Every row comes from one small tree of marks. The marks that hang from a mark follow it in brackets, in alphabetical order. Every link used is in the known rows. Which tree was each row made from?
Known rows
S[D H[N R]]: [-25   5   1  -6   3  21 -20  -3  19  20  47  10   1  11  -5  19   5  -6
  -3  31 -15  23  22 -28  32]
V[N R]: [-14 -21  -5 -18  -4   4 -12   0 -25   2  29   6  10   7  -6  19 -15 -25
   9  24  -5   7   0  -5  24]
K[W]: [ -5 -29 -18 -23  -5  -5  -6   8 -13  13  40  21   2   8  -2  13 -12 -15
  18  18  -1  16   7  -5  39]
X[V[R S[H[N]]]]: [-30  -6   5  -5  -9  15 -20  -5  -6  19  37   5  34  13 -12  29   1 -20
  -3  18   1   3  12  -2  14]
V[R[W] S[D]]: [-15  14  -1 -19  -7  17 -12   4 -18  34  32   8  18   0 -22  28 -18 -22
  15  25 -11   5  11  -2  20]
X[H[N] V[S[D]]]: [-30  16  17 -11  -6  20  -9   0  -1  40  46  11  21  13 -17  29  12 -19
   2  17  -4   5  23  -3  26]
X[V[N]]: [-13 -35   0 -21  -8  -6  -1   1 -13   2  27   7  11   8  -2  19  -6 -20
  10  16   0   1   8   4  24]
N[H]: [-17  -9 -11 -19  -6   7 -20   7  -7  19  41  15  10  11  -3  15   1 -20
   8  25 -12  17   6  -7  35]
R[D V W]: [ -6  -9 -15 -16  -7   2  -6  12 -13  20  21   5  11  -4  -8  16 -25 -13
   6  12 -14  19  13   1  31]
N[H[R[D[X] V W]]]: [-20   3 -12  -1  -4   4  -8  16  16  20  34  10   9   2   8  17 -15   4
   0  22 -13  35  25   1  27]
H[N R[D W]]: [-22  -5 -10  -2   5   0 -14   0   1  13  28  23 -11   3   6  14 -16  -3
  -5  22 -18  26  24 -14  20]
N[H[R[V[S] W]]]: [-20 -12  -5   0  -5  -3 -13   6   1  21  31   5  22   1   1  35 -24   8
   2  20  -8  16  15   4  14]
S[D[X] H[N]]: [-22  17   5 -12  -7  27 -20   1  11  31  50  10  10  16 -10   8  13 -28
   1  33  -2  25  22 -21  39]
D[N[H] X[V[R S]]]: [-36  12   3  -2 -11  17 -16   1  10  31  40  18  29  17  -6  18   6 -20
  -1  23  -2  12  17  10  21]
R[D[X] V W]: [ -7  -4  -9 -13 -10  -1   0  11  -7  20  27   7   9   1  -2  13 -20 -18
   6  18  -5  25  19   6  30]
D[X[V[N R[W] S]]]: [-18 -17   6 -11 -16  -2   0   3 -17  15  29   6  28   6  -7  26 -16 -19
  13  20  10   0  13  20   6]
D[N X[V[R S]]]: [-26  -3  10  -5  -9   4  -3  -7   0  20  34  18  18  16  -8  20  -3 -25
   2  21   3   8  18  14  17]
V[N[H] R[W]]: [-19  -5 -16 -17 -10  14 -23  14 -12  19  34   6  26   1  -6  14 -13 -13
   9  25 -13  12   0  -5  27]
X[V[S[H[N R]]]]: [-32 -17   8   4  -2   1 -13  -8   9  12  38  13  18  14  -1  33   3  -1
  -7  20   0  10  24  -4  10]
H[N R[D[X] V W]]: [-19  -9   0   5   2  -2  -3   0   9  11  27  10  -2   2  11  13 -24  -2
 -10  19  -4  31  30  -7  21]
H[R[D[N X] V W]]: [-19   0  -9   4  -1  -1   0   5  18  18  29  15  -2   2   5  11 -21   2
  -4  21 -14  35  28  -1  28]
S[H]: [-11 -13 -11 -19 -10   4 -17   7  -8  16  43  11  13  11 -11  18   4 -18
   9  27  -9  18   5  -7  35]
V[N R[D W] S[H]]: [-24  25 -18 -10 -16  25 -26  15 -21  31  27   6  33   1 -22  30  -6 -16
   8  25 -17  13   9   2  11]
V[N[H] R S]: [-29   7  -4 -11  -9  19 -27   4 -23  20  32   7  29  10  -9  31  -5 -24
   6  27  -6   4   2   0  13]

Write each row's tree
[-22 -10  -7 -11 -19  10 -14  10 -13  21  32  -1  44   2 -18  31  -8  -9
  12  18  -3   0   6  11  11]
X[V[N R[W] S[H]]]
[-24 -24  14   6   5  -6  -9 -16  -8   6  26   8   6   7   5  35 -24  -7
 -10  18   2  10  20  -6   9]
H[N R[V[S]]]
[-14 -34   1   1   2 -12  -5  -5   3   4  27   6   4  -1   9  17 -33   4
  -7  17  -4  19  17 -11  25]
H[N R[V W]]
[-26  -3 -17  -3  -2   4 -19   8  21  22  41  25   4   7   4   9  -7   7
   0  28 -22  27  15 -11  33]
D[N[H[R[W]]]]
[-20  10  -1  -8 -11  10  -3  16 -10  21  36   5  17   8  -7  20  -1 -17
   4  21  -4  26  18   6  33]
R[D[X[H]] V[N]]
[-14 -10  -2 -17  -6  -1   2   5  -3  13  32  16   1  13   0  14   3 -26
   8  16  -3  18  23  10  27]
R[D[X[V]]]
[-25   8   1   3  -2   3  -3   7  -8  22  33  12  12   6  -8  43  -8   3
   0  18 -14  22  22   6  16]
X[H[R[D V[S]]]]
[-19  15   3 -15  -4  17  -7  -2  11  31  42  20  -4  14  -9   4   5 -30
   6  32 -10  23  21 -11  42]
S[D[N X]]
[-29   0  -3  -9  -9  15 -13   5  19  22  44  16  22  17   0   4   6 -17
   0  22  -6  19  14   3  36]
D[N[H] X[V[R]]]
[-20  -6  -1   6  -7  -8   6  10  22  20  45  17  10   7   0  13 -13  15
   0  25  -6  34  23   2  38]
D[N X[H[R[V W]]]]
[-14 -17  -8  -9  -5 -12   0  14  -1  13  45  22   1   6  -4  23  -9  12
  12  26 -13  24  13  -2  32]
X[H[R[W]]]
[-17  12 -21 -12  -6  10 -14  10  -1  30  26  25  -1   4 -10   5  -8 -16
   3  21 -25  25  15  -5  35]
R[D[N] W]
[-22  15  -7  -6 -13  20 -23   8 -17  26  23  -4  32   4 -17  37  -5 -19
   1  20 -10  13  13   2  14]
R[D V[N S[H]]]
[-30   9  -3   3   0  11 -19   2  16  13  43  20  -3  15   5  14   9 -10
  -9  31  -9  35  29 -15  22]
S[H[N R[D[X]]]]
[-23  16  -5  -2  -4  13 -14  -2  -9  32  19  12  13   6 -12  26 -11 -23
  -5  16 -15  15  19   2  22]
R[D[N] V[S]]
[-23  18  -8  -8  -3  17 -12   3  -1  21  32  22   0  13  -7   5  -1 -30
  -1  28 -15  28  17  -3  32]
V[R[D[N X]]]
[-35  22  -1   2  -4  13 -20   6  -2  20  33  19   6  14   5  32   6 -12
   1  32  -9  23  27   2   5]
V[N[H[R[D[X]]]] S]
[-17  -8  -4 -14 -10   4 -14   3 -32  16  23   9  23   1 -13  29 -22 -21
  12  24  -3   1   3   5   9]
V[N R[W] S]
[-26  27  -7  -1  -7  22 -19   5  21  41  43  18  13   5 -17  26   1   5
   5  32 -22  23  24 -11  25]
V[S[D[N] H[R[W]]]]
[-27 -10  -8   3   2   6 -15   1  21  16  36  11  10   8   6  16 -11   4
  -7  22 -17  25  15 -10  35]
D[N[H[R[V]]]]
[-23  24 -17  -3 -12  20 -17  17  17  39  32  13  19   5  -2   2  -8 -11
  -5  20 -18  34  21  -1  40]
R[D[N[H] X] V W]
[-22   6 -14 -12  -7  21 -22  13  -7  21  24  -3  22   3  -2  19  -7 -19
  -1  17 -16  18   9  -5  29]
R[D V[N[H]]]
[-14 -24 -12  -6  -3  -5 -10  10   9  13  35   5  15   0   6  21 -24  10
   3  20 -13  22  12  -4  29]
N[H[R[V W]]]
[-25   3 -12  -2   6   5 -11  -1   8  13  30  28 -15   9   1  15  -3  -7
  -3  25 -25  28  22  -9  27]
H[R[D[N]]]
[-24  21  -5  -6 -10  11 -10  15  -2  32  43  25   5  11  -7   7   5 -15
  -1  25  -7  32  23  -4  35]
R[D[X[H[N]]] W]
[-25 -10   0 -11 -14  13 -15   3 -15  15  34  -1  40   9 -16  35   0 -17
   9  20  -1  -2   6   8  10]
X[V[N R S[H]]]
[-19   7   8 -10  -1   7   4   7  13  20  56  19  -6  15  -5  22   8  -4
  12  34  -8  29  25  -7  36]
S[D[X[H[R]]]]
[-16  17   6 -20  -9  15  -1  12   1  32  55  15   4  14 -15  15  13 -21
  15  31  -6  24  18  -5  44]
S[D[X[H]]]
